In the rows, zero is written as 128.
Known rows, with every step that occurs
g/h: [133 102 123 103 138 135 146 167 134 173 148 111 158 118 141 140  97 110
 150 164 139 117 116 125]
c/g/l: [121  83 143 132 105 142 149 122 104  80 173 129 116 102 131  89  96 145
 153 117 180 149 136 144]
c/g/l/q/z/n: [ 70 123 123  83 140 106  96  58  87  77 147 115  94 154 143 113  94 191
 108 112 125 198 163 169]
l/q/h: [134 150 135 136 147 119 145 135 112 154 112 119 149 130  93 138 118 131
 146 137  93 106 179 160]
l/g/h: [139 142 120 119 143 140 119 106 124 136 145 115 178 121 138 145 117 127
 123 185 151 118 132 129]
l/q/z/n/h: [ 48 162 135  38 141  90 100  80 131 128 108 112 109 175 150 132 125 160
  91  76  65 167 159 151]
c/q: [101  99 130 206  59 124 176 114 140 106 142 132 108 164 142  96  79 131
 190 109 121 109 121 134]
n/h/q: [ 92 130 126 119 113 144 132 150 155 132 109 198 108 141 154 100 179 115
 137  80  97 101 118 129]
q/c: [ 84  97 161 160 139 134 165 159 141 130 160 108 138 138 128 128 104  54
 185 129 120 109 135 103]
g/l/q/h: [165 194 135 112 152 147 112 143  69 138 119 113 132 131  99 121 104 148
 157 153 142 129 179 150]
n/h/q/c/w: [111  98 116 194 107 156 159 192 167 155 110 170 114 150 154  70 151  77
 149  97 102  94  92 116]
q/z/n/h/w: [106 127 127  93 112 125 112 132 166 139 107  59 109 147 133 145 120 153
  57  77 130 156 108 118]
l/g: [126 159 156 169 133 130 130  78 129  83 146 124 152 131 119 128 126 137
 129 130 137 111 152 137]
n/h/w: [142 122 135 103  95 144 160 152 170 147 118  80 142 121 110 120 123 126
 120  83 168  99 108 125]
g/l/q/z/n/h: [ 82 208 133  12 151 113  67  94  85 107 114 100 101 173 157 112 115 172
  95  92 112 188 159 137]
g/l/q: [124 201 143 101 154 140 119  98  75 103 137 124 125 132 135 102 107 157
 185 129 151 133 165 160]
q/c/g: [ 69  18 149 171 112 129 186 139 145 110 168 118 133 121 122 111  97  67
 169 120 124 122 137 116]
g/l/q/h/n: [192 197 155 114 142 113 125 146  90 138 127 114 136 117  87 130 154 154
 162 152 173 114 160 131]
c/g/l/q/h/n: [178 121 146 119 110 103 142 120  97 116 133 126 132 102  82 114 150 169
 148 140 177 129 156 146]
c/q/l/g/h: [191 121  95 176  80 134 127  95 117 138 128 133 135 131 142 125  89 141
 105 184 150 114  79 109]
n/h: [105 128 157  87 111 130 150 149 152 134 136 122 127 129 137 110 120 113
 135  78 129 115 137 125]
z/n: [101 123 160 125 129 111 126 129 138 100 147 109 108 118 116 152 101 126
 153 108 113 176 153 144]
z/n/h: [108 139 166  62 106 112 114 142 145 120 130 119  98 124 119 130 120 126
 128  72 113 186 144 126]
g/l/q/c: [104 193 140 100 165 147 121 120  78 111 151 112 134 153 136 104  97  86
 210 146 141 127 166 123]

Rows
[168 134 124 229  73 124 139  67 117  84 134 142 112 142 127 104 102 153
 113 128 137 108 105 114] : c/q/l/g
[147 134 144  77  98 138 125 137 171 136 111  78 116 111 100 149 116 136
 118  77 152 164 121 129] : z/n/h/w
[ 74 117 121 126 128 152 131 166 156 143 112 180 119 154 155 101 173  47
 166  89  84 101 108  96] : n/h/q/c
[212 197 104 123 139 167 118 141  91 155 105  68 144 119  75 137 104 160
 138 160 181 116 152 149] : g/l/q/h/w
[237 133  94 145 134 154 116 124 129 153 121  77 174  76 110 169 120 149
  62 196 195  96  66 101] : q/l/g/h/w
[157 121 129 115 121 132 131 119  78 119 128 126 129 115  89 109  99 160
 141 144 150 142 177 166] : c/g/l/q/h
[154  21  71 143 126 130 147 162 133 160 121 193 125  74 148 128 153 133
  93 155 124 116  56 131] : c/g/h/q/l
[ 65 117 146 142 143 103 116 126 141 107 144  96 101 155 152 142 107 142
  92 106  96 168 144 125] : q/z/n
[ 68  33  65 124 135 108 104 131 148 142 113 166 102 142 167 147 145 154
  80 148  81 177  95 137] : c/g/h/q/z/n
[ 64  54 144 138 131 118 177  84 118 115 149 126 146 132 118 114 100  83
 188 119 104 119 160 158] : l/q/c/g
[133 153  78 152 152 146  91 109 130 129 114 182 151 146 148 143 178 130
 121 181 116  98 112 131] : l/g/h/q
[173 143 144 124 136 100 131 107 144 129 141 120 175 115 125 153 161 136
 123 176 179 106 111 111] : l/g/h/n
[ 92 137 125  90 116 127  97 135 154 113 103 186  82 129 133 125 176 119
 130  71  80 163 133 139] : z/n/h/q
[ 78 124 128 101 129 137 104 160 151 129 106 173  87 145 135 127 165  59
 157  87  68 163 133 104] : z/n/h/q/c
[172 145 148 171 142 124 128  91 116  93 145 125 140  99 115 136 128 137
  83 127 146 107 126 117] : q/l/g
[ 73 105  61 141 159 133 117 166 142 172 112 165 141 168 193 131 153 130
  96 164  85  93  87 117] : g/h/q/z
[ 79 136 148 127 152 125 152 110 115 131 136 114 148 155 125 129 108  72
 202 130  97  99 168 139] : l/q/c
[144 133 120  93 123 125  96 152 134 123  99 187  67 101 135 131 174 127
  82  76  94 163  96 111] : z/n/h/q/l
[ 94 152  67 137 165 116  51  92 139 124 102 160 127 169 168 160 170 151
  60 176  78 155 116 125] : l/g/h/q/z/n
[197 133 118 125 155 136 113 126 110 145 139 114 167  87 132 151 116 127
  76 191 158 116 100 107] : q/l/g/h
[218 138 136 128 144 103 130 124 125 141 137 118 162  79 121 159 171 137
  78 184 188 112  86  90] : q/l/g/h/n
[189 105 125 186 122 154 150 187 151 168 113  66 145 107  74 150 108 126
 113 138 156  96 128 125] : q/h/w
[167 112 168 178 115  96 168 186 149 151 134 109 139  99  82 141 159 124
 135 127 149 101 139 110] : q/h/n
[141 114 112 182 143 133 136 156 127 118 113 189 102 102 139 124 169 127
 114 107 106  95  88 120] : h/q/l
